Known rows, with every way that one mark hangs from another
z966{z128 z755 z764}: [ -1  17  14  -4  -4 -14 -41  18  15  31 -21  20 -19 -13   8 -10  16 -10
 -30  -2  25 -41 -14  -2   4 -13]
z755{z966{z994}}: [ -7  72  10 -21   9 -10 -21 -22   1  32 -18  -6 -10 -46  -5 -12  -3  -1
 -41   9  27   4   4 -16  -1 -23]
z764{z201 z966}: [ -9  33   1 -27  13  -3  -6   1   4  27 -24   8  -7  -5 -53  -2  14  11
 -42  -5   8   3 -14   0  24 -14]
z128{z966{z755 z764}}: [ -2  45   5 -15   0  -8  -5   5  12  31 -19   8 -26  -7   3   0  27  -5
 -16   3  12 -25 -27  -3  17 -24]
z966{z764{z653}}: [ 17  29   5  15  -7  -5 -17  17   8  19 -20  -9  -7 -13 -23  -4   0  -6
 -16  -7  22 -24  -1  16  13 -18]
z755{z966{z764 z994}}: [  1  69  13 -30   0  -5 -25  -6   3  34 -14  -5 -14 -50   9 -11  -6   1
 -24   5  18  -8   8  -8  -6 -26]
z201{z764{z966}}: [-26  36   8 -28  10  -6 -15  14 -10  19 -23   6 -25  -6 -37   5  35   5
 -27  -5  35   0  -5 -19  17 -25]
z994{z653}: [  7  36  18  34   8   6 -22 -12  -8  18 -11 -12   4  -1 -16   5  22 -10
 -37   9  28  12   1  -7  16  -8]
z653{z755 z764 z994}: [  2  41   1  47  18  -5 -29 -22   8  26 -38  22   0 -42 -30 -19  14 -23
 -55  10  30  35   8 -41  29  -6]
z128{z966{z755 z994{z653}}}: [ -9  56  21 -14  -1  -8  -6 -22   4  43 -13  11 -13   0  -5   6  34 -11
 -46  14  26 -10 -22  -2   6 -18]
z966{z755}: [-20  44  -2   5   3 -11 -21  17   7  12 -22   4 -21   1 -10  -1  20 -13
 -33   8  37  -9  -4 -10  12 -11]
z966{z128}: [  0  28  18  15  12 -17 -39 -21  12  30 -23  11  -3 -16 -19 -13   4  -7
 -56  -3  22 -10 -18 -11  13 -11]
z764{z201 z653}: [ 21  29  15  17   8  -9   3   0  18  15 -22   2   3 -13 -68  -6  -9  -2
 -44  -6  27  -6  -7  30  26 -10]
z653{z764{z201 z966{z755}}}: [-11  18   2  -1  15  -8  -9  13  -8  36 -29  28 -14   6 -44  -1  24  -4
 -64 -12  28   3 -14 -27  25 -11]
z994{z653 z966{z128 z755 z764}}: [ 16  15  38  -4 -12   5 -38   6  16  44  -1   8  -3 -17  29   5  26 -14
 -25 -14  31 -22 -19   8   7 -16]
z755{z966{z128 z764 z994}}: [  9  52  23 -26   3 -13 -38 -20   6  47 -17   6  -9 -56  10 -17 -11   0
 -41   3  19 -19  -1  -9  -9 -25]
z755{z966}: [ -2  59   5   4  20  -4 -15 -16   0  19 -21 -13 -11 -41  -8 -10  -4   0
 -34   8  27   7   1 -23  14 -21]
z966{z994}: [-15  63  12 -21  -5 -15 -28  -6   4  33 -18   6 -11 -14 -16  -5   6  -6
 -46   4  20   4  -1  -2  -4 -15]
z653{z994}: [ -5  57   1   3   9   2 -25 -12  16  14 -28  -1  -5 -29  -2 -14  30 -18
 -35   4  15  25   8 -22  24 -11]
z764{z653 z966}: [ -5  23  -5  -1   9  -9  -4  -9   0  24 -29 -16  -3  12 -50   4  16   1
 -36  -3  37 -20 -13   6  25 -17]
z128{z966{z755 z764{z201 z653}}}: [ 15  33  14 -11  -1  -8  10   7  21  31 -21  12 -17 -13 -26   0  14  -1
 -24   0  17 -31 -29  24  24 -22]
z764{z653{z994} z966{z128 z755}}: [ -6  10   1 -14   8  -8 -21 -18  13  33 -37   6  -2  -1 -27  -7  41 -14
 -47  -1  48 -30 -14  -2  26 -10]
z994{z966}: [ -3  49  14 -10   0  -3 -21   3  19  32 -12  -2  -9 -26   4   1   8  -6
 -31 -17  19   7 -19  -4  14 -22]
z764{z201 z653 z966{z128 z755}}: [  3  -1  13 -18  10 -14  -4  -4  14  35 -30  18  -1   2 -66  -3  15   1
 -58  -5  40 -41 -26  24  26  -9]
z994{z653{z755}}: [  8  35  17  50   9   2 -21 -22  -3  17 -15 -10   8 -16 -32   2   4 -10
 -29  20  33  12   4  -2  16  -3]

Rows
[ 11  22  34  14   0   7 -15  11   5  39  -5  18  -2 -11  -7   9  28 -18
 -51 -20  37  12 -16  -5  20 -12]
z994{z653{z764{z201}} z966{z755}}
[  7  40  16 -35 -23 -13 -12  33  18  31 -15  20 -16 -17 -30  -5   2  -8
 -25  -1  28 -37   0  41  -5 -14]
z966{z755 z764{z201 z653} z994}
[ 19  38  10   2   2  -7   2 -12  12  33 -20  -3 -11 -13 -20   0   8  -1
 -23  -2  11 -24 -26  12  22 -25]
z128{z966{z764{z653}}}
[  4  53  27  11   6 -10 -11 -40  -1  52 -18  13  -4 -15 -24   1  13  -8
 -59  13  22   7 -22 -10  13 -18]
z128{z966{z994{z653{z755 z764}}}}
[ -2  55  22 -18  14 -16 -36 -36   7  46 -21   7  -7 -53  -2 -16  -8  -3
 -61   7  29  -8  -6 -15  -5 -20]
z755{z966{z128 z994}}
[-15  30   8 -21   7 -13 -13  11  -8  47 -27  33 -15   3 -44  -1  24  -4
 -70  -8  29   0 -11 -20  14 -12]
z653{z764{z201 z966{z755 z994}}}
[-16  63  11 -29  -1 -18  -6 -16  12  44 -20  16 -24  -7  -7   0  25  -8
 -45  11  22 -13 -27  -4   7 -22]
z128{z966{z755 z994}}
[  7  41  11 -17   1  -7   3   8  20  30 -17  18 -23 -16 -14  -1  19   0
 -22   1   4 -22 -29  10  19 -20]
z128{z966{z755 z764{z201}}}
[-11   5   3 -10   9 -17 -16 -10   5  33 -32   2  -5  15 -39   0  25  -6
 -49  -2  52 -45 -25   6  19 -12]
z764{z653 z966{z128 z755}}
[  4   6   7  17  14 -19 -17 -33   8  35 -36  -2   6  -9 -63  -6  -3   2
 -50   8  46 -32 -20  11  24 -12]
z764{z653{z755} z966{z128}}
[ 31  26  22   0  14  -8 -18 -15  16  33 -21   3   0 -56 -25 -17 -19   3
 -38  -4  24 -26  -8  12  15 -21]
z755{z966{z128 z764{z201 z653}}}
[ 10  43  19  48  16   6 -19 -31  -6  20 -15 -18   7 -37 -25  -1  -1  -7
 -28  25  38  13   8  -9  14  -9]
z994{z653{z755{z966}}}
[ 17  39  20 -23  -2   4 -35  -6  38  38 -17  18  -3 -54  13 -17  22 -12
 -32 -19   1   8 -13   1  21 -17]
z653{z994{z966{z128 z764{z201}}}}
[-34  30   6 -34   6  -8 -12  27  -7  18 -24  12 -32   3 -31   6  45   1
 -23  -2  44 -10  -6 -19  15 -22]
z201{z764{z966{z755}}}
[ -6  50  14 -43 -21 -11 -21  37  15  33 -13  27 -22 -21 -14  -7   9  -6
 -23   2  14 -22   2  23  -8 -14]
z966{z755 z764{z201} z994}
[-36  47  -3 -47  -3 -13 -21   5  -5  39 -24   6 -22   9 -15   4  33  -2
 -42   6  32 -16  -9 -11   1 -16]
z764{z966{z755 z994}}
[ 21  42  20 -10 -17 -13 -13  10  20  35 -18  15  -1 -41 -53 -11 -24   1
 -26   6  17 -21   4  47   1 -14]
z966{z764{z201 z653{z755}} z994}
[ 11  41   5  -8  -2  -4   1  -4  22  29 -24   6 -17 -15  -3  -2  32 -12
 -17   3  21 -26 -22   4  24 -22]
z128{z966{z755 z764{z653{z994}}}}
[ 13  40  16   1  15  -7 -33 -16   6  31 -20  -2 -10 -55   6 -17  -5   1
 -31   0  18 -18  -6 -16   8 -24]
z755{z966{z128 z764}}
[ -8  11  19 -15  10 -15 -16  -1  -2  27 -27  10 -14  -1 -54   1  25   2
 -41 -10  51 -27 -13   0  22 -23]
z201{z764{z653 z966{z128}}}
[ -3  42  14 -14   2  -2 -37  -9  34  33 -22  16 -10 -36  21 -13  35 -23
 -39 -11  26   6 -13 -18  21 -15]
z653{z994{z966{z128 z755}}}
[-23  17  -1 -22  10 -13 -29  -6   0  35 -29  10 -14   8 -17  -1  31  -2
 -49   3  33 -28 -22 -19  14 -13]
z764{z966{z128 z755}}
[ 12  29  25 -14  -7  -7 -39   4  26  45 -11  11  -9 -37  18  -7   4  -3
 -28 -23  10 -17 -24   3   7 -25]
z994{z966{z128 z764}}
[ -9  32  20 -48   7 -16 -23 -16   9  53 -24  27  -3 -15 -48 -10   8  10
 -67  -3   8 -14 -21   8   9 -14]
z764{z201 z966{z128 z994}}
[ 17  31  16   6   3  -5 -23 -22  29  28 -24   0   5 -30 -13 -12  14 -20
 -43 -16  34  -4 -13   8  27 -15]
z764{z653{z994{z966{z128}}}}
[ 11  25   0  -1  12  -1   4 -21  20  24 -36   5   9 -33 -79 -11   7   1
 -36   7  27   3  -4  21  38  -6]
z764{z201 z653{z755 z994} z966}
[ 26  32  20  -4 -10  -2 -10  16  32  34 -12   5  -3 -46 -25  -5 -15   1
 -18 -17  17 -11 -15  33  17 -21]
z994{z966{z764{z201 z653{z755}}}}
[-11  25  -2  32  19 -12 -22 -14 -11  37 -36  14  -5 -14 -51  -5   6  -4
 -55   8  34  10  -7 -34  22 -11]
z653{z755 z764{z966}}
[ 25  10  21  15  -2 -15 -33  -3  16  31 -23   5   0 -19 -20 -11  -4  -7
 -36  -9  25 -40 -13  16  12 -17]
z966{z128 z764{z653}}
[ -5  22  34   3  -2 -18 -47 -16  -3  53 -17  33  -4   1  -6  -2  27 -23
 -80   4  48 -18 -11 -15  -6  -5]
z966{z128 z755 z994{z653{z764}}}
[-12  18   1  -1  18  -6 -35 -15  -1  42 -38  30  -8  -5  -7 -11  54 -22
 -69  -8  32   7 -10 -53  28 -10]
z653{z764{z966{z128 z755}} z994}
[ -3  22   6   4  18  -6 -10   2  -9  37 -28  23  -8  -1 -52  -3  17   0
 -68 -14  17  12 -12 -25  26 -14]
z653{z764{z201 z966}}
[ 24  37  10  30   9  -3   0 -16  32  12 -31   7  11 -47 -71 -18  -8 -10
 -36   9  29  10   3  31  33  -4]
z764{z201 z653{z755 z994}}
[  3  10  14   4  22 -12 -21  -9  -6  48 -30  31  -3  -6 -49  -8  15  -1
 -80 -15  19   1 -20 -28  25 -12]
z653{z764{z201 z966{z128}}}
